Each row was made from one small tree. Brackets hold a mark, then the marks that hang from it, in the order of their numbers. Every link used is in the known rows. Write each row's tree.
Known rows:
(Q_844 (Q_127 (Q_692 (Q_149 Q_432)))): -1.86 -2.40 -1.29 +2.92 +1.55 +1.15 -1.43 +1.23 -0.15 +0.19 +1.42 +1.83 +0.69 +0.41 -2.08 +2.75 -1.77 -1.66 -1.95 -0.21 -2.21 +1.18 +1.58
(Q_433 (Q_127 (Q_692 (Q_149 Q_432 Q_540) Q_824))): -1.72 -0.41 -2.21 +3.47 +1.46 +1.59 -0.30 +1.46 +0.69 -1.05 +1.77 +1.00 +0.94 +0.85 -0.04 +2.59 -1.34 -1.39 -0.16 -0.64 +1.88 -0.65 +3.31
(Q_127 (Q_692 Q_149) Q_927): -0.73 +0.67 -0.81 +2.72 +0.28 -1.30 -3.76 -1.85 -0.97 -1.74 +1.52 -2.67 +0.57 -0.71 -1.80 +2.89 -1.81 -1.04 +0.69 +0.96 -1.54 +1.54 -2.08
(Q_824 (Q_692 (Q_149 Q_432 Q_540))): -2.51 +0.03 -1.31 +2.00 +1.18 +0.87 +2.72 +0.32 -4.64 -1.57 -1.40 +0.32 +0.99 +0.81 +0.04 +0.88 +0.34 +0.21 -1.23 -0.33 -0.06 -1.18 -0.15
(Q_601 Q_433 Q_844): +1.40 -0.29 +0.45 -0.27 -2.10 +1.02 -3.95 +3.12 -0.57 +0.34 -0.52 -1.83 +1.09 +1.35 +1.78 -5.48 -2.87 +3.53 -0.51 -4.57 -6.98 +3.84 +1.77
(Q_601 Q_844): +1.83 -0.23 -0.41 -0.26 -0.45 +0.22 -3.11 +1.92 -0.04 +0.90 -0.84 -2.59 +1.13 +2.59 +0.49 -3.58 -2.73 +4.20 -1.76 -4.36 -7.87 +4.25 +0.67
(Q_432 (Q_149 Q_692)): +1.75 -0.61 -2.57 +2.72 +2.42 -1.06 -0.57 +0.21 +0.20 +0.16 -0.99 -0.31 -2.02 +0.66 -1.17 +1.49 -2.55 +2.27 -1.79 -1.83 -2.39 +0.65 -0.67
(Q_692 Q_149): +0.08 +0.08 -3.02 +1.63 +1.13 -0.35 -2.40 -0.98 +0.38 -0.27 -1.50 -1.94 -1.07 +1.70 -1.15 -1.28 -2.37 +1.47 -1.43 -3.09 -2.94 -0.33 -2.07
(Q_433 (Q_127 (Q_692 (Q_149 Q_432 Q_540)) (Q_927 Q_824))): -2.93 -1.23 -1.56 +3.86 +1.09 +0.62 -1.65 +1.73 -0.89 -1.51 +3.16 -0.40 +1.82 +0.36 -0.53 +3.08 -1.63 -1.25 +0.43 +0.84 +2.31 +0.49 +2.33
(Q_692 (Q_149 Q_432 Q_540) Q_824): -1.61 +0.74 -1.50 +1.52 +1.60 +2.39 +3.26 -0.24 -1.02 -1.68 -1.56 +1.64 -0.18 +3.74 +1.14 -4.05 -0.26 -2.02 +0.55 -1.76 +3.98 -3.64 +1.63
(Q_127 Q_927): -0.44 -0.81 -0.90 +0.95 -0.66 -0.82 -5.49 -2.05 -0.01 -1.82 +1.23 -4.30 +1.39 +0.84 -3.05 -0.89 -2.49 +0.49 -0.13 -2.07 -5.99 +2.37 -1.34
(Q_127 (Q_692 (Q_149 Q_432)) Q_927): -0.91 -0.11 -0.59 +2.14 +1.39 -0.26 -1.99 -2.36 -2.58 -2.85 +1.16 -1.75 +1.13 -0.11 -1.69 +3.28 -1.42 -2.56 +0.13 +1.63 -0.70 +1.02 -1.76
(Q_844 (Q_127 (Q_692 (Q_149 Q_432 Q_540)) (Q_927 Q_824))): -3.97 -2.09 +0.19 +3.79 +0.55 +1.15 -0.47 +2.32 -1.14 -0.31 +3.05 +2.02 +1.70 +0.70 -1.31 +1.17 -1.03 -2.58 +0.27 +1.61 +1.92 +0.60 +2.66
(Q_432 (Q_149 Q_540 (Q_692 Q_824))): +0.31 +0.37 -1.35 +3.32 +1.75 +0.01 +2.16 +1.35 +0.56 +0.10 -0.83 +1.68 -1.59 +1.69 +0.87 -0.64 -1.04 +1.28 +0.40 -1.25 +2.26 -1.15 +2.24
(Q_844 (Q_127 Q_692)): -1.50 -2.18 -0.49 +2.75 -0.07 +0.54 -4.09 +2.03 +1.99 +0.85 +1.99 +0.51 +1.57 -0.56 -2.68 +1.75 -2.11 -0.64 -1.61 -1.63 -5.31 +3.05 +2.01
(Q_127 (Q_692 (Q_149 Q_540) Q_824) Q_927): -2.06 +1.96 +0.22 +3.20 -0.31 -0.13 -0.89 -0.80 -0.55 -1.72 +1.83 -0.74 +0.88 +0.34 -0.05 +0.32 -0.47 -2.30 +2.79 +1.46 +3.11 -0.48 +0.59
(Q_540 Q_149): -0.73 -0.40 -3.11 +1.20 +2.87 -1.10 -2.78 -1.02 +0.46 +2.37 -2.32 -2.00 -0.18 +0.41 -2.57 -0.22 -2.88 +2.74 -1.28 -2.10 -4.11 +1.63 -0.58
(Q_433 (Q_127 (Q_692 Q_824))): -0.63 -0.18 -2.09 +2.91 +0.24 +0.75 -3.91 +1.78 +3.00 -0.40 +2.61 -1.04 +1.38 -0.58 -1.89 +1.86 -2.47 -0.43 -0.60 -2.27 -2.76 +1.47 +2.52
(Q_927 (Q_824 Q_692)): -1.67 +0.97 -0.56 +1.64 -0.40 +0.48 -0.96 +3.56 -0.47 +0.29 -0.43 -1.14 +1.49 -0.80 -1.59 -4.35 -1.34 +0.61 -1.32 -3.48 -2.90 +0.71 -0.82
(Q_601 Q_433 (Q_844 (Q_127 Q_692 (Q_927 Q_149)))): -0.90 -0.91 +1.03 +2.25 -0.50 +0.45 -3.57 +3.91 -0.78 +2.26 +2.76 +0.00 +0.77 -0.15 +0.84 -1.51 -2.82 +2.99 +0.09 -0.69 -5.07 +4.39 +4.62
(Q_927 (Q_149 Q_540) (Q_824 Q_692)): -3.39 +2.21 -0.60 +3.37 +3.15 -0.33 +1.80 +4.62 +0.29 +3.41 -1.90 +0.01 +0.15 -0.73 +1.17 -5.22 -0.17 +2.86 -0.52 -3.28 +0.21 -0.61 +3.04
(Q_149 Q_432 Q_540 (Q_692 Q_824)): -0.94 -0.70 +0.87 +2.08 +0.50 +2.54 +3.43 +1.55 -1.39 -1.52 -2.13 +1.59 +2.34 +2.43 +2.24 -3.56 +1.13 -3.79 +0.23 -0.61 +2.37 -1.04 +3.19

Which tree is each row?
-3.12 -2.07 -0.62 +3.86 +2.12 +0.92 +0.17 +1.01 -0.08 +1.58 +2.18 +1.06 +0.55 +1.50 -1.51 -0.52 -0.97 -0.70 -0.42 +0.84 -0.30 +0.06 +4.71 -> (Q_844 (Q_127 (Q_927 (Q_149 Q_432 Q_540 (Q_692 Q_824)))))
-1.89 +1.39 -1.58 +2.23 +0.43 +0.26 +0.27 +3.03 -1.29 +0.40 -0.76 -0.56 +0.23 -0.21 -1.11 -3.69 -1.33 +0.90 -1.24 -2.52 -0.48 -0.74 -1.56 -> (Q_927 (Q_824 (Q_692 Q_149)))
-0.44 -1.18 -0.12 +1.84 -0.66 +2.00 -1.22 +4.39 -2.07 -0.25 +1.15 +0.76 +1.59 +1.27 +3.52 -0.03 -1.97 +2.08 +0.05 -1.39 -1.55 +2.68 +4.88 -> (Q_601 (Q_433 (Q_127 (Q_692 (Q_149 Q_432 Q_540)))) Q_844)
-2.38 +0.78 -1.55 +2.56 +0.10 -0.10 +1.06 +0.76 -3.09 -0.41 -1.03 -0.55 +0.55 +0.22 -0.08 +0.52 -0.03 +1.73 -0.61 -1.01 -0.94 -0.59 -0.50 -> (Q_824 (Q_692 (Q_149 Q_540)))
+0.42 -0.77 -1.54 +3.22 +1.92 -0.76 +0.74 +1.05 -0.08 +0.16 -1.35 +0.71 -1.28 +1.40 +0.81 +1.18 -1.24 +2.22 -0.45 -1.46 +0.06 +0.30 +1.44 -> (Q_432 (Q_149 Q_540 Q_692))
-1.39 +0.16 -2.17 +1.64 +1.61 +0.64 +1.63 -0.39 -4.35 -1.57 -1.07 -0.49 +0.32 +0.22 -1.49 +1.22 -0.66 +0.18 -2.34 -0.60 -2.00 -0.83 -1.91 -> (Q_824 (Q_692 (Q_149 Q_432)))
-2.81 -1.78 +0.34 +3.23 -0.74 +0.32 -4.09 +2.55 +1.04 +0.42 +3.90 +0.03 +2.06 -0.73 -3.21 +0.50 -2.21 -1.52 -0.18 +0.00 -2.74 +2.72 +1.89 -> (Q_844 (Q_127 Q_692 (Q_927 Q_824)))
-2.30 +1.39 -0.90 +2.78 +3.36 -0.30 -0.49 +3.83 +2.93 +3.51 -2.52 -0.60 -0.25 +0.81 +1.44 -7.14 -1.23 +2.56 -0.30 -5.00 -0.43 -0.27 +3.30 -> (Q_927 (Q_149 Q_540) Q_824)
-0.63 -2.24 +0.75 +0.95 -2.61 +1.21 -4.35 +3.30 -1.29 +0.81 +2.90 -0.65 +1.42 +1.53 +0.02 -3.12 -3.21 +3.06 -0.15 -1.82 -6.34 +4.26 +3.61 -> (Q_601 Q_433 (Q_844 (Q_127 Q_927)))
-3.74 -2.38 -1.16 +2.91 +0.46 +1.15 -0.34 +1.62 -2.73 -0.29 +3.23 +0.91 +1.03 +0.87 -3.40 +0.18 -1.73 -0.89 -1.29 +0.81 -0.83 +0.03 +1.11 -> (Q_844 (Q_127 (Q_927 (Q_824 (Q_692 (Q_149 Q_432))))))
-0.50 +0.60 -1.25 +2.99 +5.06 +0.47 +1.70 +3.28 +0.45 +2.70 -3.04 +0.01 -0.48 +0.24 +0.68 -5.39 -1.18 -0.16 -2.50 -2.63 -0.06 -0.55 +1.60 -> (Q_927 (Q_149 Q_432 Q_692) Q_824)
+1.71 +0.57 -2.34 +2.88 +2.31 -0.31 +0.73 +0.52 +0.89 +0.18 -0.42 +0.60 -2.41 +1.00 -1.10 -0.27 -2.36 +1.28 -0.99 -1.67 -0.13 -0.76 +0.13 -> (Q_432 (Q_149 (Q_692 Q_824)))
-2.18 -1.02 +1.76 +2.65 -2.42 +1.36 -1.72 +5.65 -1.86 +1.27 +2.88 +1.66 +1.51 +0.94 +2.42 -2.92 -1.92 +1.63 +1.53 +0.00 -0.44 +3.02 +4.58 -> (Q_601 Q_433 (Q_844 (Q_127 (Q_692 (Q_149 Q_540)) (Q_927 Q_824))))
-0.89 +1.70 -0.96 +3.84 +3.14 -0.35 +1.00 +1.86 +2.18 +3.20 -2.50 -0.32 -0.75 +0.76 +1.95 -4.21 -0.19 +1.43 -0.04 -2.37 +0.26 -0.76 +3.75 -> (Q_927 (Q_149 Q_540 (Q_692 Q_824)))
-2.78 +0.66 -0.72 +2.05 +0.85 +1.28 +2.59 +3.33 -2.81 -0.51 -1.31 +0.84 +1.07 +0.71 +0.28 -3.69 -0.16 -0.37 -0.86 -1.79 +1.76 -1.39 -0.02 -> (Q_927 (Q_824 (Q_692 (Q_149 Q_432 Q_540))))
-0.72 +1.47 +0.67 +2.05 -0.81 -0.21 -3.72 -0.87 +0.80 -2.02 +2.57 -2.21 +1.79 -0.89 -2.35 -0.24 -1.58 -2.55 +1.63 +0.00 -1.88 +1.59 -0.24 -> (Q_127 (Q_692 Q_824) Q_927)
-0.34 -1.43 -2.47 +1.94 +4.06 -0.01 +0.82 -0.69 -2.35 +1.69 -3.29 -0.41 +0.44 +0.51 -1.29 +1.08 -1.55 -0.15 -2.03 +0.53 -1.41 +0.98 -0.26 -> (Q_540 (Q_149 Q_432 Q_692))
-0.75 -2.19 +0.62 +1.97 +0.75 +1.59 +1.69 +1.16 -2.14 -1.51 -2.77 +0.40 +2.70 +2.02 +2.16 -1.19 +0.84 -2.47 -0.78 -0.80 -0.30 +0.71 +2.20 -> (Q_149 Q_432 Q_540 Q_692)
-1.76 +0.13 -0.96 +2.35 +2.21 -1.46 -3.19 -1.23 +0.73 +0.69 +0.02 -3.40 +0.28 +0.87 -0.80 -1.53 -1.55 +2.27 +0.48 -1.89 -3.45 +1.26 +1.82 -> (Q_127 (Q_927 (Q_149 Q_540)))
-1.07 -1.84 +1.04 +1.23 -2.69 +1.47 -3.65 +4.91 -1.00 +1.21 +3.03 -0.03 +1.41 +1.48 +0.37 -5.16 -3.11 +2.63 +0.11 -2.14 -4.72 +3.73 +3.76 -> (Q_601 Q_433 (Q_844 (Q_127 (Q_927 Q_824))))
-3.57 +1.20 -0.35 +2.72 +4.39 +0.95 +3.90 +4.05 -1.69 +1.95 -2.44 +1.17 +0.72 +0.00 +1.30 -4.79 +0.30 +0.91 -1.25 -2.44 +1.22 -1.32 +3.38 -> (Q_927 (Q_149 Q_432 Q_540) (Q_824 Q_692))
-2.46 +1.60 -1.08 +2.76 +2.22 -1.23 -1.53 +1.09 -0.68 +1.31 +0.90 -2.85 +0.09 -1.05 -2.22 -2.90 -1.72 +1.98 -0.43 -1.32 -2.41 +0.51 +0.07 -> (Q_127 (Q_927 Q_149 (Q_824 Q_692)))
-0.10 -2.10 +0.36 +0.77 -2.13 +1.65 -3.64 +4.47 -0.27 +1.61 +1.41 +0.32 +1.09 +1.63 +0.72 -4.06 -3.10 +3.31 -1.00 -3.47 -6.79 +3.98 +3.92 -> (Q_601 Q_433 (Q_844 Q_127))
-0.71 +0.47 +0.53 +2.95 -1.15 +0.92 +0.77 +2.22 +0.94 +0.22 -1.56 +0.19 +1.63 +1.59 +1.98 -4.04 +0.52 -1.43 +1.09 -1.60 +1.12 -0.28 +2.68 -> (Q_149 Q_540 (Q_692 Q_824))
-0.52 -0.24 -2.27 +1.92 +3.90 +0.65 +2.17 -0.48 -1.70 +1.63 -2.76 +0.50 +0.09 +0.86 -1.26 -0.69 -1.32 -1.14 -1.20 +0.73 +0.74 -0.50 +0.52 -> (Q_540 (Q_149 Q_432 (Q_692 Q_824)))
